In the rows, zero is written as 128.
Known rows, with every step that occurs:
furo-mopok-tisu: [164 171 107 202  81 105  96 133 104 139 101 124  87 128 115 125 103 134
 166 139 170 132  81 119 167  98 122  92  93  83 156 152 164 122 130 172
 152  81 139 121 115 179 131 117 109 136 144 154  89 151  89 131 134 105
  87  79  81 116 153 206 127 135]
zemupif-furo-turol-lamut: [142 185 117 136  87 108 109 181 129 161  87 131 107 151 144 136  87 116
 112 108 166  95 106 114 156 160 127 120 126  85 166 150 114 115 163 126
 158 106 116 136  98 127 112 164 119  91 139 140 146 144  70 117 162 125
 101 134 192 243 141 145 115 104]
furo-tiviz: [126 167 107 132  92 108 115 154 121 158 108 136  78 129 115 138  75 141
 140 134 154 101  57 102 190 122 142 111 113  71 131 114 170 155 133 122
 137  93 124 130  98 178 108 112 127 105 154 138 133 143 127 113 141 123
  92 120 129 125 186 147 107  97]
mopok-tisu-tiviz-furo: [147 205 124 156  95 108  98 123 103 146  90 128 100 123 142 125  88 128
 168 125 163 155  77 112 146 131 136 103  88  83 136 135 115 113 180 141
 117  85 111 112 110 108 143 119 136 131 152 149 133 168 106  91 134 111
  97 107 119 109 175 182 161 127]
turol-furo: [146 158 128 130 110  87 127 135 130 182 113 129 101 140 117 168  83 118
 119 113 148 105  68 110 157 125 130  97 102 124 146 135 111 108 117 147
 123  96 118 137  97 108 105 143 133  97 132 135 133 156 108 126 150 118
  77 140 141 165 154 138 111 113]
tiviz-furo: [126 181 111 126 106 106 108 124 119 159 108 123  95 126 125 133  66 116
 130 119 146  90  62 112 134 126 130  96 104  99 140 129 109  87 148 132
 116  97 114 149 103  94 120 142 121  88 141 142 142 157 135 119 145 135
  92 121 131 136 118 152 124 120]
tisu-tiviz: [130 155 129 134  78 104 127 146 135 162 106 144  90 128 118 122  68 135
 146 146 146 126  74 113 163 132 158 110  92  87 137 126 151 140 147  96
 113  93 112 111 108 164 109 102 142 111 166 140 139 143 112  85 156 168
  95 115 121 115 188 141 113 135]
vamup-nopam-zile-furo-mopok: [149 160  93 185  80  73 125  89 119 171 119  92 114 143 144 155  79 130
 129 149 147 109 113 116 168 120 140  75  51  96 181 153 125 130  86 117
 161 112 131 142 104 111  98 159  99 152 165 148  88 108 110 141 157 140
  75  30  76 180 157 166 103 105]
bunetep-nopam-vamup: [146 164  97 151  96 141 122 157 121 171 102 158  97  93  74 180  87 103
 132 118 156  98  67 105 161  98 115 132 100 108 167 163 165 125 150 129
 171  99 125 111  91 143 128 123 122 102 165 136 143 143 118 127 159 161
 109  13 100 156 121 142  95 136]
zile-furo: [148 139 130 133  92  81 129 134 122 157 109 119  90 144 116 154  76 145
 100 127 147  97  74 101 165 139 135  63  87 125 142 127 115 112 128 137
 124  97 130 141  92  84 128 137 138 103 168 149 133 146 123 121 145 163
 106 133  95 122 156 140  87 120]
bunetep-nopam: [151 151 117 151  93 116 133 133 107 167  97 142  85 109  84 170  74 104
 132 124 149 105  65 116 156  94 135  99  98 114 160 136 144 140 126 123
 154  89 115 109 107 140 128 112 129  99 154 129 143 143 119 134 157 145
  96  36 100 118 153 148  97 125]
nopam-zile: [134 137  93 139  87  87 130 139 124 166 122 127  85 137 125 132  64 127
 135 136 164 101 101 117 154 122 139 110  75  96 162 126 133 114 133 123
 129  97 120 134 109 137  79 133 121 112 157 146 119 148 120 124 165  84
  87  79 108 139 154 143  92 113]
tiviz-tisu-mopok-furo: [139 160 117 165 101 153 108 148 125 135  84 145 110 131 129 145 104 121
 159 154 152 166  72 126 189 157 111 100  96 123 142 113 109  85 156 132
 146  78 110 140  96 119 122  96 123 134 114 139  74 159  90 113 154 123
  80  90 115 124 111 204 105 117]
zemupif-furo-mopok-tisu: [146 183 110 203  75 102  80 147  95 131  84 125 103 146 129 121 105 120
 155 115 167 145  81 115 167 103 123 104  98  86 161 162 133 102 161 175
 152  80 140 137 100 137 139 159 112 130 138 160  89 145  87 130 143  84
  84  79  87 111 122 195 152 131]
zile-furo-mopok-tisu: [178 160 119 203  83  77  96 117 103 135 101 107 100 143 129 140 110 147
 131 130 158 124  87 110 172 117 127  44  78 103 156 152 149 118 131 180
 153  90 154 137 102 120 146 139 121 148 158 163  91 142  96 127 135 133
  96 105  62 109 159 196 115 130]
zemupif-furo-tiviz-tisu: [115 180 115 121  92 134 106 171  92 143  68 129 101 138 122 128  90 113
 165 112 159 143  61 116 192 136 118 147  97  72 129 128 137 104 170 171
 141  76 142 146  83 137 121 129 106 115 143 122 147 161 122 109 144  62
  75 116 153 119 146 134 139  80]
mopok-tisu: [154 158 122 166  97 101 108 144 100 139  97 121  80 129 120 152  96 143
 148 124 170 136  80 105 170 118 119 107 104  95 149 130 134 108 141 164
 139  83 121 123 114 146 135 115 143 114 151 158 116 157  95 140 157  86
  93  93  96 115 164 185 119 126]
mopok-tisu-tiviz-furo-turol-lamut: [171 226 121 159  92 106  98 140 118 145  83 130 105 124 167 132  88 117
 157 131 164 149 117 122 151 160 138 104 108  63 160 150 117 135 183 129
 147  95 113  99 117 134 139 125 120 135 141 136 139 168  69  85 139 118
 101 128 194 228 195 189 147 113]
tozav-furo-tiviz: [133 157 123 135 101  92 134 150 112 155 109 143  84 138 122 144  88 143
 119 137 157 106  66  90 156 125 161  94 120  92 124 112 131 150 137 135
 145  90 116 133  89 139 125 125 143 110 153 143 130 146 143 109 144 106
  85 130 125 124 183 169 126  77]
zemupif-furo-tozav: [131 148 106 123 107 100  95 177 113 157  92 128 107 137 126 124  84 114
 114 112 163 118 101  98  97 129 111 122 107  74 139 121 120  88 161 147
 136  97 113 154  91 128 114 158 134  99 135 168 133 131 105 141 192 120
 105 126 123 147 124 155 124 101]
turol-lamut: [162 167 120 135 101 101 134 142 133 153 106 148  94 134 126 139  74 127
 128 128 168  93  81 106 161 155 131 104 116  91 163 160 123 107 134 130
 150  97 115 130 112 160 110 122 138  87 145 141 148 145 101 128 153 143
  96 112 143 204 157 153  89 130]
vamup-nopam-zile-furo-zemupif: [127 145 108 165 104  61 134  60 111 187 118  74  96 144 152 184  86 156
 119 163 150 100  90  88 193 132 152  98  73 125 177 121 122 115  84 137
 153 126 123 115  98 102  85 166 119 119 179 146 122 125 112 160 162 122
  79  37  97 177 213 154  92  79]
vamup-nopam-zile-furo: [140 148 113 147  99  64 134 103 116 174 108  83  99 145 151 180  79 136
 114 127 153 110 106 111 164 143 136  95  60 112 173 126  96 120  96 113
 152 112 115 139 109  77  96 154 126 130 170 149 115 121 111 154 171 114
  78  48  99 177 166 147  92  94]
tozav-furo: [138 141 132 136 104  87 143 145 109 154 116 138  89 139 113 146  80 137
 104 132 160 105  75  91 130 118 157  90 109 123 140 115 104 109 138 140
 132  88 114 136  93 106 128 132 146  89 149 151 130 150 133 126 159 130
  80 117 113 127 145 175 114 112]
vamup-nopam-zile: [127 163  97 144 101  85 126 117 111 170 113 104  91 126 137 166  73 127
 144 134 158 111 104 114 165 121 131 142  72  87 170 128 125 122  96 108
 150 107  98 130 113 137  82 133 118 117 159 140 118 123 105 157 177  92
  72  25 114 183 154 153 102 104]
zemupif-furo: [112 166 118 138  88 102 110 159 115 150  97 131  94 143 118 125  81 125
 125 109 151 110  72 107 158 135 134 116 108 103 146 132 113  96 158 136
 129  87 116 150  95 107 118 152 137  87 147 155 141 150 108 132 158 111
  89 110 129 124 120 137 120 118]
bunetep-nopam-zile-furo: [160 133 105 158  85  73 143 104 111 183 105 116 101 125 121 176  73 104
 113 125 157 107 106 117 143 111 144  60  52 125 173 142 110 142 131 119
 166 104 124 115  96  79 109 145 130 132 171 141 124 142 123 130 158 120
  95  33  89 131 157 142  82 107]
zile-nopam: [129 116 130 147  89  91 115 141 132 172 101 135  82 117 123 195  59 148
 142 123 162  99  77 120 138 108 125 101  90 102 156 121 160 100 132 134
 124 104 120 128 101 166 128 115 139 102 165 148 121 149 116 123 146 184
 106  62 103 127 155 131  94 129]
mopok-furo-zemupif: [115 145 119 167 106 102 101  89 123 161 109 146  98 139 134 148 102 155
 131 143 135  98  46  89 183 138 140  91 123 116 143 109 135  98 131 143
 138  95 106 113  85 125  93 155 131  96 141 148 103 144 117 125 152 129
  92 108 111 123 205 187 109  95]
tisu-tiviz-furo: [124 189 116 125  92 109 114 123 128 161 106 141 102 124 131 112  58 121
 144 135 139 122  71 117 138 137 152 103  92  88 132 132 116 125 162 102
 100  88 106 127 105 112 124 125 132 108 153 139 147 156 131  80 140 156
  97 126 135 127 162 146 134 132]
tiviz-tisu: [132 155 120 119 100 132 136 159 107 143  84 119  86 124 103 137  77 118
 160 139 163 136  72 128 176 133 121 127  86  97 146 127 138  74 133 166
 125  77 138 144  99 147 124 100 114 106 150 123 147 166 113 119 148 107
  67 105 125 126 128 145  99 119]

Rows:
[134 171 106 176  94 135  80 142 144 146 106 162 105 129 146 142 102 152
 145 149 145 124  60 105 201 147 129  84 115  96 133 100 142 160 149  92
 160  95  91 123 100 153 105 115 135 132 122 156  62 137 107  97 152 129
 102 109 112 131 174 199 117  89]
tisu-mopok-furo-tiviz
[158 148 107 166 111 124  87 152 139 145 106 152 114 126 135 137 108 131
 110 149 153 139  93 101 119 144 112  84 111  97 134 104 129 115 154 104
 158 104  93 134  95 139 107 114 140 134 105 177  59 124  87 127 196 159
 113 116  99 150 136 222 107 104]
tisu-mopok-furo-tozav
[166 168 132 208  81  84 121 126 103 136 104 143 108 136 130 119 100 138
 153 150 166 167  93 104 136 115 174  88  91  85 138 149 136 147 161 153
 139  70 131 108 104 156 149 114 137 159 150 160  85 147 105  90 143 117
  79  88  83 100 182 224 159 136]
tozav-furo-mopok-tisu-tiviz
[126 140 137 155 109  79 150 101 114 162 120 125  83 138 111 145  92 156
 100 158 160  97  55  72 152 112 175  94 123 134 135 105 127  96 132 156
 128  94 122 109  93 130 115 145 138  81 161 149 138 161 132 132 151 126
  82 106 110 120 186 188 115  96]
tozav-furo-zemupif
[160 204 104 194  92 108  79 113  98 134  99 117 101 125 130 115  93 120
 168 125 158 125  72 122 149 101 120  83  94  78 155 158 137  95 154 177
 139  76 135 132 109 130 145 141  97 132 132 150  94 154 107 123 126 100
  93  87  94 119 122 206 151 127]
tiviz-furo-mopok-tisu
[141 169 108 162  95 161  99 171 135 134  81 136 100 131 137 155 115 125
 143 160 148 161  96 150 191 153 110 110  94 113 146 101 136 113 160 123
 149  90 109 121  96 133 123 104 102 139 116 133  68 166  66  96 159 131
  80 111 149 166 120 205 114  97]
tiviz-tisu-mopok-furo-turol
[126 175 109 120  95 132 128 166 103 146  81 127  84 127 109 139  84 126
 171 135 164 142  58 116 197 127 122 128  90  71 128 121 163 121 138 162
 140  81 137 140  95 180 118  97 109 118 148 115 144 159 123 110 134  88
  75 116 139 124 170 142 118  86]
furo-tiviz-tisu
[153 211 111 125 104 108 110 139 133 155  97 129  98 127 150 135  75 111
 118 124 155  78 100 129 150 157 127  92 123  82 166 145 116 109 152 119
 145 107 114 132 107 121 114 153 102  93 134 132 148 156  93 107 142 145
 106 142 202 252 143 156 120 108]
tiviz-furo-turol-lamut
[158 146 117 120 128  88 115 147 123 186 107 131 107 137 116 161  85 114
 107 114 154 104  99  98  99 124 115 103  94  99 140 123 121  94 124 158
 136 112 124 142  98 125 109 151 139 108 119 155 130 145 102 130 183 122
  97 156 145 179 163 154 109  97]
turol-furo-tozav
[142 194 116 208  68 102  85 140 109 139  87 134 104 135 130 103  99 131
 177 125 158 168  87 117 167 122 142 114  88  71 151 156 146 131 182 145
 140  75 133 119 104 153 139 142 125 142 146 155  97 147  79  91 150 110
  86  77  98 101 163 185 164 137]
zemupif-furo-mopok-tisu-tiviz
[166 180 116 174  91 133  96 150 156 154  94 161 112 138 165 150 108 131
 118 152 151 116 107 123 183 176 126  80 127 103 167 124 121 140 150  82
 178 110  92 111 104 147 107 128 119 124 117 150  69 143  52  99 158 162
 108 116 164 248 153 214  92 112]
tisu-mopok-furo-turol-lamut
[131 160 129 126 107 121 146 159  93 146  90 130  89 135 119 141  85 127
 141 139 171 141  62  98 165 134 147 121 107  92 124 115 127 117 149 173
 142  76 135 142  85 137 133 109 129 126 146 123 136 163 140 111 135  75
  61 123 139 122 165 170 127  74]
tozav-furo-tiviz-tisu
[139 175 101 114 123  97 100 140 117 161 104 126 102 124 132 122  71 110
 113 118 157 101  92 104  84 120 111  99 100  73 135 121 122  77 157 141
 123 101 113 149 106 118 119 140 115 106 124 155 133 145 132 129 167 136
 107 141 132 155 131 169 123 101]
tiviz-furo-tozav
[156 168 128 167  80 100 114 140 110 139  94 135  88 123 127 131  94 139
 164 139 167 161  82 104 166 136 142 113  84  86 136 130 144 139 159 143
 129  82 120 104 115 156 136  94 151 137 165 157 122 160  85  97 154 114
 100  96 101 103 200 178 127 135]
mopok-tisu-tiviz
[137 201 125 179 102  99  99  81 111 156  97 109  94 120 152 119  98 140
 171 150 161 149  62  90 173 123 156 106 104  89 138 122 134 101 167 161
 112  87 125  88 108 134 135 134 129 127 160 143 134 171 104 102 130 104
  95  96 119 105 226 190 158 111]
mopok-tisu-tiviz-furo-zemupif
[172 187 115 157 103 164 108 168 136 139  73 147 117 138 151 151 112 116
 144 157 162 157 104 137 192 186 107 103 114 101 165 133 117 102 158 123
 179  97 109 122 101 146 114 109 104 135 108 129  77 155  46  99 156 136
  85 113 184 248 132 215  99  99]
tiviz-tisu-mopok-furo-turol-lamut
[159 181 114 201  69 107 101 133 118 136 100 136  97 124 125 112 100 139
 175 150 160 157  88 114 170 109 147 105  80  66 146 154 177 149 149 138
 131  83 137 105 111 192 132 105 116 156 154 147  93 148  83  91 136 135
  93  77  89 103 188 196 140 143]
furo-mopok-tisu-tiviz
[147 166 124 151 100 139 148 164 106 143  90 127  91 132 121 141 100 134
 145 166 171 167  72 104 179 131 155 110 101 108 129  99 133 123 166 142
 153  81 128 136  96 159 139  84 131 137 127 134 110 167 116 105 143 100
  72 107 128 124 137 203 127  79]
tozav-furo-tiviz-tisu-mopok
[143 128 105 159  99  54 140  78 127 177 121  91  88 143 144 138  78 153
 109 160 151  96  94  89 174 131 161  63  74 128 162 121 133 102 125 152
 133 113 139 114  94 106  84 160 121 108 174 152 121 150 122 127 154 114
  90  88  95 130 205 148  86  89]
nopam-zile-furo-zemupif
[144 179 107 147  97 156 123 169 121 143  90 122  82 123 118 125  93 128
 171 164 163 161  69 125 212 131 127 124 101  95 131 112 171 130 152 133
 147  85 137 134 108 202 129  76 108 137 127 133 113 163  99 103 142 110
  82  96 130 124 142 175 112  92]
furo-tiviz-tisu-mopok
[131 158 114 181 109 153 109 106 132 148  90 125 105 126 134 136 118 138
 162 180 148 159  50 110 208 150 135 107 107 134 143 105 132  75 151 152
 148  88 116 112  90 145 117 111 112 120 119 136  81 168  87 115 152 121
  78  76 111 121 153 217 105  94]
tiviz-tisu-mopok-furo-zemupif
[157 150 112 177  79  80 118 118 130 153 111 122 102 148 115 128  81 144
 115 140 145  97  78 117 167 117 142  38  84 110 153 148 150 127 122 140
 139 101 145 145  95 123 126 150 113 122 161 150 100 136 119 114 136 185
  95 118  78 121 143 165  98 121]
zile-furo-mopok
[161 150 103 145 117 152  99 164 119 137  82 142 116 121 131 134 108 115
 137 151 159 177  96 112 128 151  94 109  89  95 138 109 124  74 157 146
 155  88 111 141  96 138 118  98 123 151  98 160  67 151  87 128 183 124
  91 102 113 147 115 220 106  97]
tiviz-tisu-mopok-furo-tozav
[176 121  93 148 107  68 134 121 107 184  99 119 110 117 130 166  77 100
  95 127 165 114 130 104  87 109 124  70  52 106 161 135 119 133 131 136
 171 108 127 122  91  98 109 144 126 143 155 157 121 127 121 137 184 133
 111  46  89 150 172 160  81  91]
bunetep-nopam-zile-furo-tozav
[124 158 111 150  94 113  89 156 131 144  95 157  99 131 138 158 100 138
 115 130 133 102  91 131 167 144 115  86 106  94 144 103 130 133 135 107
 144 101 101 117  87 111 102 148 121 112 141 147  89 143  94 102 166 136
  91 129 149 164 175 181 109 106]
mopok-furo-turol
